What can hang from each mark:
Q_302: Q_628
Q_325: Q_628
Q_378: Q_628
Q_517: Q_628 Q_901
Q_628: Q_105 Q_188 Q_254 Q_325 Q_330 Q_517 Q_778 Q_913
Q_913: Q_628
Q_188: Q_628
Q_901: Q_882

In the rows, zero is written as 128.
Known rows, with every way that one mark hangs from another:
[Q_628 Q_913]: [133 146 119 128 128 125 121 139 136 134 133 150 120 119 121 130 120 139
 140 132 127 148 129 107 127 123 130 129 135 133 131 119 136 133 159 136
 128 127 132 126 141 177 123 147 130]
[Q_628 Q_188 Q_778]: [130 116 133 131 132 120 130 121 144 143 157 118 116 110 107 135 104 117
 112 125 151 146 141 139 155 133 124 115 134 130 157 164 131 136 138 156
 127 121 129 119 124 108 124 130 121]
[Q_188 Q_628]: [129 122 142 130 126 120 130 122 131 119 133 127 140 129 129 135 136 124
 146 144 122 139 133 148 158 125 132 152 123 122 123 133 119 131 132 136
 127 134 128 134 108 168 129 130 126]
[Q_188 [Q_628 Q_105 Q_517 Q_913]]: [138 150 138 151 129 119 126 132 156 126 140 136 140 118 116 146 134 144
 154 155 137 137 141 107 147 111 130 149 151 131 131 161 125 130 161 148
 123 109 133 110 129 225 124 143 135]
[Q_188 [Q_628 Q_105 Q_254 Q_330]]: [127 132 135 168 127 141 135  96 171 130 172 114 148 119 103 151 166 119
  84 166 157 146 150 121 131 125 114 135 131 118  95 181 114 120 129 108
 118 126 123  94 127 243 139 143 157]
[Q_302 [Q_628 Q_105 Q_330 Q_517 Q_778]]: [143 129 110 170 129 133 138 118 152 149  88  92 136 120 104 157 127 117
  75 158 174  82 150 110 142 100 123 115 153 120 136 209 130 113 139 106
 132 116 122  68 143 180 122 130 125]
[Q_913 [Q_628 Q_105 Q_254 Q_330 Q_778]]: [130 146 121 182 126 150 121  82 187 151 148  80 134 104  92 152 131 107
  57 140 195 114 147 128  86 129 117 134 139 133 113 193 127 118 123  99
 124 159 133  95 146 229 133 141 154]
[Q_325 [Q_628 Q_105 Q_254 Q_778 Q_913]]: [138 130 127 141 139 137 118 120 162 138 159 117 117  96  94 146  96 103
  77 138 174 154 151  85 116 129 121 142 147 126  98 181 128 126 161  97
 124 133 138  95 145 245 125 157 140]
[Q_302 [Q_628 Q_330 Q_778 Q_913]]: [146 130  98 151 125 128 130 129 140 153  88 122 122 115 106 151 117 120
  91 150 158 120 143 112 153 106 130 115 138 121 136 163 137 125 168 106
 135 141 125  87 146 200 120 151 120]
[Q_188 [Q_628 Q_105 [Q_517 Q_901] Q_778]]: [138 124 139 137 137 126 133 119 156 118 121  96 142 118 123 149 143 123
 108 147 147 114 148 143 132 100 140 144 155 136 147 186 129 117 158 138
 128 131 131 120 126 180 126 124 130]
[Q_901 Q_882]: [127 126 122 122 130 129 132 121 131 145 124 143 135 119  99 132 120 135
 124 135 131 128 134 137 126 118 119  99 126 135 139 132 122 145 125 128
 131 126 127 150 114 116 124 126 124]
[Q_913 [Q_628 Q_188 Q_254 [Q_517 Q_901]]]: [127 123 132 134 145 127 112 106 160 119 187 123 132 108 134 132 110 141
 119 159 168 113 136 141 114 119 128 123 146 153 144 143 113 141 141 137
 121 128 149 106 142 182 132 125 135]
[Q_188 [Q_628 Q_105 Q_254 Q_325 Q_517]]: [137 148 121 155 144 126 120 118 156 119 174 135 145 110 108 144 128 134
 149 163 151 116 148 119 141 100 123 140 154 136 129 176 117 122 121 144
 115 118 132 102 138 153 124 135 124]
[Q_188 [Q_628 Q_325 Q_778 Q_913]]: [144 147 117 139 134 115 118 135 140 133 138 146 125 107 106 143 102 125
 166 134 131 142 142 150 157 104 140 144 145 140 153 148 140 131 157 159
 126 151 131 132 132 144 114 151 104]
[Q_517 [Q_628 Q_330] [Q_901 Q_882]]: [132 109 114 112 130 136 145 121 135 133 136 135 140 121 106 133 147 127
  70 176 146 113 144 156 128  92 123  92 135 151 150 140 118 141 171  97
 135 105 112 114 112 174 130 131 141]
[Q_188 [Q_628 Q_254 Q_325]]: [134 135 117 136 140 123 117 119 138 117 171 147 138 114 116 137 124 125
 153 153 135 137 140 142 151 111 126 143 133 131 125 138 116 130 121 141
 117 143 131 123 128 137 125 139 118]
[Q_188 [Q_628 Q_105 Q_330 Q_778]]: [131 129 144 168 121 135 142 102 167 141 134  92 141 119  99 156 151 107
  85 143 155 135 150 147 139 122 124 139 138 121 121 199 129 114 137 117
 127 135 119 104 120 210 132 138 142]
[Q_378 [Q_628 Q_254 Q_325 Q_913]]: [143 145  88 140 139 130 100 122 129 131 140 150 124 105 128 123 111 137
 155 159 135 134 134 106 125  87 123 109 145 144 153 112 124 120 137 150
 116 133 133 120 143 165 120 156 112]
[Q_913 [Q_628 Q_188 Q_330 Q_778]]: [124 128 142 165 123 133 127  96 165 152 161  97 127 111 105 144 101 115
  96 132 174 119 142 170 129 136 123 122 136 141 146 175 132 135 127 128
 129 139 133 100 127 177 129 135 134]
[Q_913 [Q_628 Q_778]]: [132 133 129 147 125 130 116 111 146 140 107  95 126 115 118 136 100 113
 120 116 158 106 131 157 111 130 136 151 131 138 142 143 132 130 128 131
 133 169 139 133 128 150 124 128 123]
[Q_188 [Q_628 Q_517]]: [132 129 141 133 132 115 127 130 132 110 131 128 141 128 131 137 127 137
 171 147 131 119 135 135 150 119 137 152 140 128 133 145 121 131 135 151
 124 115 133 132 118 154 122 121 116]
[Q_628 Q_105 Q_254 Q_517 Q_778 Q_913]: [146 154 100 149 144 132 113 126 172 137 141 123 118  91  88 149 123 135
 111 142 183 138 149  61 100 111 123 129 161 134 135 189 135 121 172 146
 119 121 139 107 169 193 117 146 133]
[Q_325 [Q_628 Q_517 Q_778 Q_913]]: [140 130 135 122 139 121 119 145 134 123 127 127 112 108 111 142  71 120
 142 125 157 124 141 106 124 122 141 145 161 138 122 164 138 131 166 123
 129 115 140 114 144 183 111 139 106]
[Q_325 Q_628]: [125 113 148 121 131 129 130 129 122 120 143 124 125 128 130 130  95 110
 120 130 132 127 132 134 134 137 131 141 133 126 100 138 123 130 125  95
 130 121 131 112 118 175 128 131 126]
[Q_628 Q_188]: [124 118 140 131 129 121 132 125 138 137 175 137 124 121 123 128 114 131
 125 137 132 145 134 135 158 134 118 109 129 130 143 139 123 140 127 146
 125 105 128 110 119 127 131 132 131]
[Q_628 Q_105 Q_254 Q_325]: [134 148 107 155 141 139 120 114 156 137 177 136 133 109 103 136 129 125
 103 146 150 127 143 110 116 107 112 115 144 136 124 162 123 117 115 121
 117 135 128  96 151 133 129 145 136]
[Q_378 [Q_628 Q_105 Q_330 Q_778]]: [134 127 118 172 119 146 131  96 151 148 101  75 134 119 117 141 144 109
  71 145 155 114 145 131 113 102 118 107 146 128 147 180 131  99 124 123
 125 122 117 103 122 200 131 139 134]
[Q_517 [Q_901 Q_882]]: [127 114 121 104 138 133 134 119 131 133 125 141 138 123 119 131 137 137
  94 141 121 125 134 155 113 104 128  89 134 147 144 125 124 139 151 111
 134 137 128 149 120 136 129 124 131]
[Q_188 [Q_628 Q_105 Q_254]]: [131 125 134 150 131 132 126 106 160 124 160 119 145 116 111 143 154 121
 107 161 146 149 143 112 143 125 116 148 126 117 109 162 110 125 130 123
 119 135 129 112 121 215 136 140 149]
[Q_188 [Q_628 Q_913]]: [135 136 134 132 125 116 123 132 138 125 136 149 134 121 123 136 128 134
 157 147 119 156 133 128 156 121 134 151 129 128 127 125 127 137 160 142
 126 133 132 132 121 207 125 146 126]

Rows:
[144 121 104 136 130 133 128 121 156 135 140 102 123 101  92 138 133 100
  76 163 181 127 150  96 138 113 116 144 132 126 142 174 118 127 158 123
 124 120 120  96 130 168 127 139 143]
[Q_517 [Q_628 Q_105 Q_254 Q_778]]
[145 136  94 153 131 139 108 107 156 144 110 104 122  97 111 136 130 118
  96 154 162 145 144  79 113  98 117 119 145 129 148 156 127 112 153 142
 120 136 131 116 137 227 126 156 133]
[Q_378 [Q_628 Q_105 Q_254 Q_778 Q_913]]
[144 142 115 153 119 134 138 129 163 150 133 115 121 106  88 147 135 113
  76 160 176 135 151 107 135 106 120 129 145 136 147 182 136 126 185 116
 130 104 113  80 137 222 125 155 147]
[Q_517 [Q_628 Q_105 Q_330 Q_778 Q_913]]
[140 131 110 137 142 123 115 117 144 124 155 130 130 103 101 144 114 113
 143 142 151 136 146 145 147 110 132 145 137 132 136 161 125 128 129 149
 119 158 131 130 133 121 118 138 108]
[Q_188 [Q_628 Q_254 Q_325 Q_778]]
[140 153 122 158 136 124 124 130 166 164 185 144 116  94  87 144  91 128
 112 133 153 149 151 127 155 103 115 102 160 148 172 184 143 129 154 158
 123 120 127  88 145 139 119 161 125]
[Q_628 Q_105 Q_188 Q_325 Q_778 Q_913]
[142 121 118 127 133 114 130 139 132 140 172 134 115 103 101 131  87 109
 131 154 156 121 146 152 185 102 123 122 141 147 185 157 127 140 147 161
 126 103 116  96 118  77 117 138 108]
[Q_517 [Q_628 Q_188 Q_325 Q_778]]
[133 121 154 144 131 127 130 125 162 150 178 123 114 100  99 145  79 106
  90 134 158 159 150 116 153 131 119 128 149 132 127 186 131 135 159 118
 127 108 133  82 126 227 125 156 137]
[Q_325 [Q_628 Q_105 Q_188 Q_778 Q_913]]
[138 104 103 154 135 129 130 107 152 150 147 115 125 105  98 150 117 112
  68 168 179 129 152 113 170 119 113  99 131 114 136 185 117 132 139 114
 124 125 126  69 138 175 127 141 127]
[Q_302 [Q_628 Q_188 Q_254 Q_330 Q_778]]
[123 145 138 177 130 138 142 108 167 157 216 135 137 117 101 144 122 128
  90 150 146 130 150 150 147 110 104  83 153 143 142 192 130 122 112 127
 120  93 116  63 137 144 133 149 143]
[Q_628 Q_105 Q_188 Q_325 Q_330]
[137 142 116 137 146 119 115 127 138 109 170 149 139 112 117 138 118 139
 178 158 144 120 142 133 143 105 132 143 148 138 132 151 116 130 125 156
 115 126 135 121 138 124 119 130 108]
[Q_188 [Q_628 Q_254 Q_325 Q_517]]
[140 142 112 171 120 143 125 105 157 154 104  96 127 111 111 143 137 118
  86 147 156 133 145 110 111  96 118 106 152 134 150 172 137 104 151 129
 126 123 121 100 133 241 127 156 136]
[Q_378 [Q_628 Q_105 Q_330 Q_778 Q_913]]
[128 147 136 154 138 119 114 121 145 134 180 136 132 113 124 131  71 142
 170 140 150  92 134 167 140 112 127 126 155 159 164 147 126 142 110 158
 124 117 141 102 134 105 120 129 111]
[Q_913 [Q_628 Q_188 Q_325 Q_517]]
[135 156 112 156 143 129 117 122 173 152 226 167 123  93  93 139 107 139
 114 158 153 164 149  98 146 107 103  97 151 144 143 164 125 134 143 149
 113 108 132  77 154 172 126 167 142]
[Q_628 Q_105 Q_188 Q_254 Q_325 Q_913]
[134 124 146 142 135 131 130 125 145 126 132  94 125 114 110 146  90 106
 101 128 166 107 147 114 121 125 130 144 160 130 114 198 131 118 135 110
 129 108 133  97 131 174 121 127 122]
[Q_325 [Q_628 Q_105 Q_517 Q_778]]
[138 100 132 122 131 126 141 124 154 135 161 105 124 108 115 134 132 107
  55 167 157 129 151 144 161  99 121 117 142 145 176 174 122 132 180 130
 131 103 116  85 114 170 134 136 147]
[Q_517 [Q_628 Q_105 Q_188 Q_778] Q_901]
[126 128 127 166 131 137 118  88 176 149 185 100 124 100  96 146 106 114
  86 143 192 132 146 145 117 138 118 123 135 138 132 178 123 137 128 126
 121 144 138  97 139 194 131 140 140]
[Q_913 [Q_628 Q_188 Q_254 Q_330 Q_778]]
[134 151 104 168 137 142 112  96 163 144 159 108 127 101  95 146 101 113
 105 133 184 102 144 158  93 117 127 130 145 149 130 170 134 122 116 116
 123 168 135 105 155 149 122 142 121]
[Q_913 [Q_628 Q_254 Q_325 Q_330 Q_778]]
[137 138 133 154 128 125 128 125 170 161 167 125 116  99  94 145 110 125
  95 134 157 165 148 109 150 121 115 112 146 134 158 182 137 131 164 153
 126 113 130  96 136 190 126 155 141]
[Q_628 Q_105 Q_188 Q_778 Q_913]
[138 143 102 158 132 141 133 117 157 137 187 128 134 109  93 140 138 115
  84 179 173 114 152 115 134  97 107 117 144 140 130 174 119 122 136 106
 120 101 111  65 141 170 130 149 146]
[Q_517 [Q_628 Q_105 Q_254 Q_325 Q_330]]
[140 127 113 143 140 119 115 123 125 134 140 118 122 105 126 129  82 130
 163 146 146 102 142 146 153  86 128  99 162 150 198 160 130 121 121 188
 119 100 130 114 125  75 113 129  88]
[Q_378 [Q_628 Q_188 Q_325 Q_517 Q_778]]
[134 125 143 152 124 126 134 112 154 135 123  98 138 117 106 149 135 108
 107 137 142 138 145 139 151 121 129 151 134 120 133 179 127 120 138 136
 127 143 125 122 113 182 129 135 135]
[Q_188 [Q_628 Q_105 Q_778]]
[138 132 101 156 130 130 133 126 124 144 120 135 138 129 121 140 115 124
 110 160 138  88 138 144 160  96 125 102 139 129 135 152 126 120 120  97
 131 130 118  75 138 130 123 141 114]
[Q_302 [Q_628 Q_325 Q_330]]
[132  96 129  96 134 120 142 128 133 135 168 148 134 112 110 125 121 128
  90 179 137 130 143 159 168  98 118  90 129 152 176 131 110 157 171 130
 132  93 118 116  98 146 130 130 135]
[Q_517 [Q_628 Q_188] [Q_901 Q_882]]
[131 131 138 149 133 120 117 115 154 138 146 103 124 107 115 138  82 128
 141 131 170 103 138 154 133 128 133 137 148 146 164 166 129 140 130 160
 127 127 143 115 130 132 120 122 116]
[Q_913 [Q_628 Q_188 Q_517 Q_778]]
[135 154 140 168 126 128 135 122 168 132 152 131 144 120 108 153 147 144
 131 162 150 134 147 114 133 109 126 136 154 132 119 181 129 122 159 130
 122 100 128  92 138 252 127 147 142]
[Q_188 [Q_628 Q_105 Q_330 Q_517 Q_913]]
[134 150 124 138 137 116 120 141 141 145 197 177 118 107 113 130  87 145
 160 140 126 154 137 135 163 110 121  99 148 151 162 132 135 141 146 164
 122 109 131 102 141 123 119 156 116]
[Q_628 Q_188 Q_325 Q_913]
[134 158 117 149 133 129 127 135 147 130 142 145 126 120 114 141 127 153
 142 141 152 126 137 102 105 116 131 114 158 142 127 155 139 127 164 132
 124  96 132 103 160 189 119 141 127]
[Q_628 Q_330 Q_517 Q_913]
[141 154 108 157 127 133 114 122 137 145 125 134 131 114 129 128 115 134
 138 153 123 122 136 118 131  81 118 108 154 145 163 133 133 110 132 144
 123 121 125 104 130 186 124 158 123]
[Q_378 [Q_628 Q_105 Q_325 Q_913]]
[142 133 107 157 129 128 131 129 131 149 111 131 140 125 121 139 113 121
 105 159 130  91 138 129 169  91 118 115 140 125 144 157 123 118 115 106
 131 136 121  75 131 137 126 143 123]
[Q_302 [Q_628 Q_105 Q_325]]
[131 122 120 107 145 128 130 128 130 122 124 139 137 121 121 132 129 150
 123 143 135 102 136 140 107  98 135  95 151 152 150 140 125 138 152 129
 131 114 134 144 133 117 122 115 120]
[Q_628 [Q_517 [Q_901 Q_882]]]
[140 146 100 155 144 140 118 113 162 144 160 116 124  97  87 144 119 113
  88 133 167 125 150 110 112 105 116 118 150 137 138 186 133 115 122 131
 119 147 128 105 155 111 122 143 126]
[Q_628 Q_105 Q_254 Q_325 Q_778]
[140 139 100 111 153 128 111 135 146 110 154 154 122 107 128 133 135 156
 128 155 152 136 137  86  94 102 136 118 155 148 132 131 128 131 184 131
 121 120 145 121 169 190 122 139 130]
[Q_628 Q_254 [Q_517 Q_901] Q_913]
[143 121 103 126 142 119 122 131 141 135 195 137 113  91  91 132  92 109
 119 165 173 132 152 127 175 106 117 122 138 143 173 160 120 143 148 159
 119 108 121  93 129  92 118 142 114]
[Q_517 [Q_628 Q_188 Q_254 Q_325 Q_778]]
[141 128 122 144 130 120 135 131 150 149 179 122 122 100  92 137  97 106
 107 158 160 121 153 144 181  98 113 119 146 144 182 182 127 134 145 151
 125  98 114  77 119 110 122 143 126]
[Q_517 [Q_628 Q_105 Q_188 Q_325 Q_778]]
[131 123 138 155 128 127 126 113 142 135 145 106 136 118 136 127 120 137
 130 163 142 114 140 115 151 100 111 101 153 136 169 161 115 118 119 164
 120  77 128  96 113 171 130 131 127]
[Q_378 [Q_628 Q_105 Q_188 Q_517]]
[127 121 145 136 140 129 137 121 158 128 179 123 137 118 132 135 134 144
  95 155 143 120 144 128 134 105 120  97 158 146 156 174 123 127 149 139
 124  86 132  88 134 159 134 127 145]
[Q_628 Q_105 Q_188 [Q_517 Q_901]]
